Each row comes from the steps of one path. Every step used is in the known rows, and no mark comes twice. Write the path behind each row, first mark first.
In the rows, zero is written as 128.
Known rows
konu gara pitum bedo: [145 103  89  80 156 149 158 145 117  60 160 119 147 186 114 143 124 146
 163 154 108 157 149  74 111 146 155 105 134 133]
simiv bifeza feni konu: [161  98 149  55 187  94 104 197 128  90 126 156 153 157 139 156 143 111
 177 153 116 144 116 119 125 118 187 107 158 116]
bebi konu simiv: [157 125 155  94 190 111 157 129 117  71 128 152 128 125 116 150 115 109
 166 147 129 152 140  77 135 169 126  92 161  96]
bedo pitum mutan bifeza feni: [150 119 158  95 157 106 129 148 124  73 137 188 150 146 101 132 144 116
 142 140 149 159 129 113  91 110 149  93  99 108]
bedo konu feni bifeza sogiped pitum: [155 124 145  91 173  94  82 156  87  83 115 172 150 153 116 175 124  75
 215 115 120 142 156 152 125 145 176  74 136 100]
bedo konu simiv: [156 111 137  80 170  90 141 157 116  86 128 156 131 147 117 160 117 127
 175 138 115 152 158  94 135 152 124 101 158  91]
feni konu gara pitum: [128  91 112  59 173 123 137 131 133  36 141 117 163 160  89 137 132 109
 186 136  95 156 106 106 119 131 172 116 179 144]
bifeza sogiped: [163 119 129 111 177 122  93 168 109  99 110 147 154 134 107 133 111  92
 167 131 103 125 133 135 106 157 150 114 122  85]
mutan bifeza sogiped pitum pipu: [159 108 163 110 156 120 125 144 140  61 101 132 139 121  95 123 143  87
 170 155 145 156 128 149 109 138 140  88 139  82]
sogiped bifeza feni konu bedo pitum: [160  95 134  56 159 105 156 164 108  69 138 151 150 155 114 156 151 116
 173 162 134 133 119  83  78 142 172  56 155 149]
sogiped pitum: [136 131 147  84 142 104 129 135 100  70 117 120 132 138 111 167 133 107
 190 137 131 164 125 118 111 150 159  90 138 133]
feni konu bedo pitum sogiped: [185  92 148  40 180 100 128 148 131  55 159 123 141 157 120 121 141 119
 135 168 131 126 122  91  94 142 148  64 161 113]
gara pitum bedo konu bebi: [160  92 109  57 167 130 117 159 121  86 139 141 138 189  94 170 126 158
 166 178 133 150 153  96 112 130 155 104 121 102]
konu feni bifeza: [151 117 131 110 168 111  97 174 110  78 162 177 162 153 140 169 158  79
 191 112 153 137 162 113 137  87 188  83 155  92]
feni konu: [168 100 130  55 174  98 114 172 122  71 127 129 157 145 121 143 133 110
 172 143 107 148 126 116 101 126 168  92 166 115]
simiv bifeza sogiped pitum bedo: [172 116 120  88 156 131 127 174  99  99 139 131 139 186 137 153 123 136
 171 161 124 145 156 115 110 164 166  85 108 110]
bedo konu: [145 107 117  66 147  87 119 165  93  78 112 150 138 146 119 155 108 108
 184 144 117 148 151 118 104 134 141 107 136  91]
mutan bifeza feni: [141 130 161 104 162 119 125 160 129  80 113 192 130 123 100 154 148 100
 156 135 135 153 143 106 104 123 155 112 107 106]
feni bifeza sogiped pitum bedo konu bebi: [170  98 129  71 179 125  88 174 123 106 131 166 136 189 108 180 123 131
 179 159 132 139 157 131 117 134 168  85 109  92]
bedo pitum mutan bifeza simiv: [141 117 134  99 141  88 150 145 116  53 146 164 173 128 117 130 151 145
 152 145 127 160 136 103  78  99 121  99 111 119]
bifeza feni: [135 132 151  96 175 105 115 166 108  93 112 163 134 128 121 169 127 109
 173 136 118 147 130 100 121 135 153 114 122 122]
bebi konu bedo pitum mutan bifeza feni: [158 117 159  90 171 120 146 140 113  64 128 192 144 142 111 131 137 110
 142 166 155 149 128 100  91 129 152  74 104 109]
sogiped bifeza feni konu: [162 114 140  65 191 101 125 187 121  78 124 167 164 133 126 173 141 102
 186 131 112 139 140 104 113 121 175  90 159 134]
feni bifeza sogiped pitum: [149 126 154 101 163 118  97 156 100  90 122 157 140 139 113 163 127  81
 194 109 122 146 138 150 113 147 174  82 123 114]
gara konu feni bifeza: [149 117 136  88 181 104  99 175 127  75 165 179 159 149 134 174 145  65
 203 107 150 125 161 123 130  95 190  88 158  88]
bifeza sogiped pitum: [150 132 148  97 164 108 105 142  96  85 103 132 141 137 101 154 116  94
 192 129 109 146 126 142 109 172 158  91 126 117]
mutan bifeza: [151 119 141 102 133 131 137 152 137  62 130 167 140 134  91 130 155  98
 145 137 149 154 146 113  87 115 152 107 121  88]
konu feni bifeza sogiped: [169 118 133 122 192 118  72 180 109  98 136 183 169 149 125 152 133  69
 188 110 124 118 157 140 129 123 179  92 135  73]
sogiped pitum bedo konu: [158 113 108  52 143  97 138 161  81  79 122 141 125 176 129 166 107 140
 187 159 115 162 174 106  98 155 140  79 118 109]
bifeza feni konu simiv: [168 112 163  72 208  91 130 168 137  90 129 161 139 140 121 163 134 126
 171 135 100 153 139  88 140 146 147  93 170 120]

Write each row's path
[130 120 125  97 173  74 111 179  90  72 138 186 168 127 156 188 146 113
 212 120 110 144 169 102 128  90 148 100 147 111] | bedo konu feni bifeza simiv
[160 114 122  83 162 102 106 173  90  76 155 183 149 179 147 185 143  98
 205 125 145 151 187 116 130 104 184  61 142  96] | sogiped pitum bedo konu feni bifeza
[152 103 136  67 148 113 162 126  90  58 128 134 129 146 109 135 126 109
 164 178 145 142 108  82  73 165 149  60 143 123] | bebi konu bedo pitum
[168 113 133 102 167 109 104 163 104  87 148 128 179 174 140 122 122 119
 165 149 142 143 120 158 131 127 169  93 123  98] | simiv bifeza sogiped pitum mutan
[147 110 140  66 199 127 133 110 136  25 154 124 147 141 104 126 117  96
 153 145 119 136 121  93 135 146 137 108 162 109] | bebi konu gara pitum sogiped
[182 115 166  69 222  97 141 172 150  81 150 169 150 136 126 165 143 120
 162 128 114 135 156  80 150 140 143  85 177 117] | pitum sogiped bifeza feni konu simiv
[162 113 136 114 176 131  84 184 113 108 133 176 153 137 121 143 124  77
 172 107 117 126 147 144 110 129 170 102 118  82] | feni bifeza sogiped
[127 133 116 110 157 101 160 175 101  69 133 155 176 101 139 182 146 128
 195 125 113 134 155  81 110 114 132 112 141 139] | sogiped bifeza simiv
[157 100  91  45 143 117 147 160  80  74 137 141 137 173 115 151 108 150
 175 154 110 165 179  86  94 146 141  95 120 106] | gara pitum bedo konu
[141 104 104  85 175 106 116 153 121  66 112 139 144 190 122 156  95 106
 192 155  80 135 137 132 124 165 145 104 137 112] | bifeza sogiped pitum bedo konu gara
[163 118 134  79 156 112 153 154 129  56 170 148 164 140 112 150 147 101
 153 124 160 123 148  88 100 122 142  81 150 112] | bedo pitum sogiped bifeza
[147  98 133  87 199 103 112 160 165  49 131 158 171 170 119 133 135  95
 161 148 101 139 103 134 130 110 169 109 159 123] | pitum mutan bifeza feni konu gara
[172 116 128  98 182  91  85 156  86  78 146 161 183 174 139 142 117 102
 188 129 136 142 153 160 135 116 168  69 129  89] | bedo konu feni bifeza sogiped pitum mutan
[179  99 134  72 190 128 132 184 120  76 131 163 157 153 139 130 151 124
 148 181 127 132 137 107 110 120 180  70 145 121] | pitum mutan bifeza feni konu bedo
[136 118 126 101 150 110 154 146 112  50 147 161 178 118 114 130 151 150
 158 137 121 165 148  98  96  96 130 111 116 121] | gara pitum mutan bifeza simiv
[174 101 147  61 169 108 133 142 125  60 159 125 133 151 119 125 139 119
 132 166 142 124 124  86  98 145 139  73 147 109] | konu bedo pitum sogiped
[157 132 132  98 194  97 117 129  89  46 121 151 160 142 124 161 124  81
 193 157 142 135 143  93 132 143 158  83 168  86] | bebi konu feni
[156 108 157 105 165 112 118 148 128  70 100 114 140 122 110 132 129  92
 181 155 136 152 121 144 119 147 139  91 149  93] | bifeza sogiped pitum pipu
[158 115 128  87 176 141 154 149  90  67 113 139 131 128 138 143 122 102
 164 189 137 127 131  83 110 164 157  76 149 110] | bebi konu bedo
[142 133 128 101 177  98 154 172 116  59 148 153 173 101 146 173 148 128
 175 129 117 123 162  79 120 113 122 108 145 130] | pitum sogiped bifeza simiv
[142 111 159  85 178  93 124 189 122 107 127 182 132 161 140 173 136 122
 179 149 131 144 137 101 154 134 159 123 140 100] | bedo konu simiv bifeza feni
[165  95 113  66 170 120 108 172 126  96 131 144 138 188 109 172 122 149
 161 182 135 140 152 105 115 129 151 103 120  91] | pitum bedo konu bebi
[162 105 133 111 168 123  91 193 121 106 126 148 161 160 128 130 127  95
 168 145 124 118 123 144 122 144 172 126 128  75] | simiv bifeza sogiped
[150  97 128  73 134 111 152 145 102  71 140 128 134 158 109 137 141 122
 160 168 140 140 111  86  75 150 156  72 143 131] | konu bedo pitum
[137 130 140 105 149  95 146 146 111  53 135 158 168 120 125 144 150 140
 165 142 125 163 143 114 100 104 129 100 114 124] | sogiped pitum mutan bifeza simiv
[166 118 136 105 202 113  73 181 122  97 138 183 167 146 120 155 123  58
 198 104 119 107 159 147 123 130 180  96 138  71] | gara konu feni bifeza sogiped
[164 105  97  59 148 104 135 177  89  86 127 145 133 173 134 154 105 139
 171 160 112 153 179  97  97 144 136  91 118  93] | pitum bedo konu
[147  98 132  50 146 103 154 145 117  68 143 127 132 154 103 141 129 108
 173 162 137 126 113  95  69 156 157  75 146 126] | gara konu bedo pitum
[151  98 128  70 170 108  94 163 131  88 119 146 141 167  96 171 126 126
 170 168 138 137 128 121 120 123 155 115 135  89] | bedo konu bebi
[158 101 131  80 157  94 154 160 117  50 146 161 177 136 129 126 157 150
 152 163 118 150 133  99  78 103 137  80 130 129] | feni konu bedo pitum mutan bifeza simiv
[167 114 130 107 143 128 134 153 135  61 152 164 166 149 107 106 148 115
 128 143 162 155 146 128  96  93 151  97 113  81] | pitum mutan bifeza
[153 109 146  81 178 105 132 197 119 112 138 181 128 176 151 174 134 141
 170 161 129 147 156  88 149 139 156 114 128 102] | pitum bedo konu simiv bifeza feni
[142 116 164 100 180 107 127 186 131 107 136 172 135 155 140 169 147 121
 170 146 137 144 128  95 158 131 163 124 142 110] | konu simiv bifeza feni
[167 126 129  94 172 127 145 169 130  63 161 151 166 127 129 155 145  97
 156 125 153 115 163  93 123 117 147  95 151 103] | pitum sogiped bifeza
[130 126 131 114 175  87 114 176 100  72 146 176 170 122 154 185 157 114
 203 118 116 141 160  95 130  89 155  99 147 120] | konu feni bifeza simiv
[170 114 135  76 172 124 171 145 116  46 160 153 154 131 122 149 140  95
 155 153 165 112 147  75 100 142 144  62 155 112] | bebi konu bedo pitum sogiped bifeza
[132 129 136 107 185  88 121 161  91  62 138 183 166 112 156 186 144 103
 206 126 121 141 157  91 131 100 149  90 148 113] | bebi konu feni bifeza simiv
[153  95 137  82 153  99 136 188 129  94 147 155 141 177 142 152 139 127
 173 156 144 143 140 108 151 129 158 120 162  80] | bedo konu simiv bifeza
